What can hang from each mark
q550: q728
q316: q516 q550 q576 q932
q477: q316
q516: q316 q576 q932
q932: q316 q516
q576: q316

Every row comes from one small tree of marks. The marks that hang from a mark follow it in brackets, in the order of their numbers. Every link used is in the known rows. Which tree was each row made from?
In the rows, zero is written as 128.
Known rows
q576(q316(q516(q932) q550)): [143 130 153  98 161  97 117 166 116 153 127 126 145 164 135  60 136]
q576(q316(q550 q932)): [138 123 153 104 154 110 113 156 116 144 146 155 134 157 152  60 124]
q576(q316): [134 122 139 112 151 101 146 134 133 134 109 150 158 143 156 101  97]
q477(q316(q576)): [117 126 130 119 121 117 111 108 137 122 134 140 166 115 127 147  91]
q932(q316(q550 q576)): [137 128 134 117 150 111  72 147 127 166 139 114 152 117 154 111 119]
q932(q316(q550(q728) q576) q516): [136 135 130 122 181 118  88 158 114 186 151  89 165 125 212 120 125]
q516(q316(q576)): [167 118 105 105 107  98  84 120 122 124 124 125 158 128 149 113  64]
q316(q516 q550(q728) q932): [115 137 164 104 153 116  22 180  92 155 173 104 140 152 161  32 193]
q932(q316): [120 120 141 146 163 108  96 137 142 150 127 124 160 122 194 151  87]
q576(q316(q516 q550(q728) q932)): [127 131 155  92 160 108  94 161 103 152 147 130 159 164 154  44 156]
q932(q316 q516(q576)): [169 122 133 137 174 120 128 129 132 137 145  87 151 127 222 166  55]
q316(q550 q576): [149 133 130  91 121 111  63 156 113 152 137 119 126 115 109  57 153]
q576(q316(q516(q932) q550(q728))): [126 134 147  97 154  97 109 177 110 164 130 125 162 160 142  62 142]
q576(q316(q516 q932)): [155 125 154  94 163 107 119 125 117 124 138 137 158 167 169  60 135]
q516(q576 q932(q316(q550(q728)))): [167 130 124 119  99 107  86 184 117 141 173 119 136 132 166 128  53]
q477(q316(q516 q550(q728) q576)): [ 98 136 139 105 132 116  75 137 118 147 141 109 177 123 105 113 142]
q932(q316(q550) q516(q576)): [160 123 140 135 179 121 110 152 125 154 152  82 137 128 196 147  71]
q477(q316(q516 q550(q728) q576 q932)): [111 136 147  99 131 123  58 135 107 139 171 120 167 136 126  89 152]
q932(q316 q516): [139 123 144 151 201 115 121 136 135 160 136 100 155 134 244 159  88]
q576(q316(q516)): [142 125 147 100 164 100 135 126 128 131 107 125 167 154 148  83 126]
q550(q728): [ 86 132 127 132 125 106  78 166 121 154 126 131 172 115 179 119 119]

Write each row's tree
[120 123 156 134 148 129 101 140 122 128 174 132 131 138 152 135  85] -> q477(q316(q550 q932(q516(q576))))
[150 142 133  87 136 126  45 170  84 163 190 117 134 137 184  32 177] -> q316(q550(q728) q576 q932(q516))
[130 129 147 114 144 128  91 130 116 136 174 134 140 135 148 109 117] -> q477(q316(q550 q576 q932(q516)))
[121 123 146 124 133 117 111 110 137 105 133 111 165 128 118 157  81] -> q477(q316(q516(q576)))
[118 132 146 105 140 116  83 124 124 136 138 110 160 127  97 111 134] -> q477(q316(q516 q550 q576))
[ 94 129 146 121 131 117  85 145 124 134 142 103 167 125 102 141 103] -> q477(q316(q516(q576) q550(q728)))
[199 118 110 109  74  96  82 178 110 122 166 119 119 146 128 116   8] -> q516(q316(q550) q576 q932)
[130 132 153  99 138 123  69 123 114 128 169 121 151 140 118  87 146] -> q477(q316(q516 q550 q576 q932))
[142 124 149 121 162 111  72 148 127 149 138  85 151 129 146 120 109] -> q932(q316(q516(q576) q550))
[165 133 140  83 119 121  40 154  98 140 179 136 113 134 138  23 169] -> q316(q550 q576 q932)
[130 127 138 113 120 124  96 107 126 114 164 152 157 128 148 124 102] -> q477(q316(q576 q932))
[185 117 118 123 140 111 123 127 121 115 138  94 139 136 189 144  33] -> q932(q516(q316 q576))
[180 118 112  99 105 105  68 118 111 118 154 137 149 141 169  89  75] -> q516(q316(q576 q932))
[127 136 135 104 156 109  52 152 115 173 140  89 178 124 157  95 153] -> q932(q316(q516 q550(q728) q576))
[148 150 131  73 119 103  33 184  89 169 158  93 154 138 127  27 195] -> q316(q516(q932) q550(q728) q576)
[141 135 162 113 155 100  56 186 109 156 145  99 120 152 136  55 163] -> q316(q516(q932) q550)
[159 127 130 113 153 117 138 149 116 135 139 101 144 136 179 116  81] -> q932(q516(q576(q316(q550(q728)))))
[163 127 156 115 152 127  72 167 102 136 185 115  98 146 178  66 123] -> q316(q550 q932(q516(q576)))
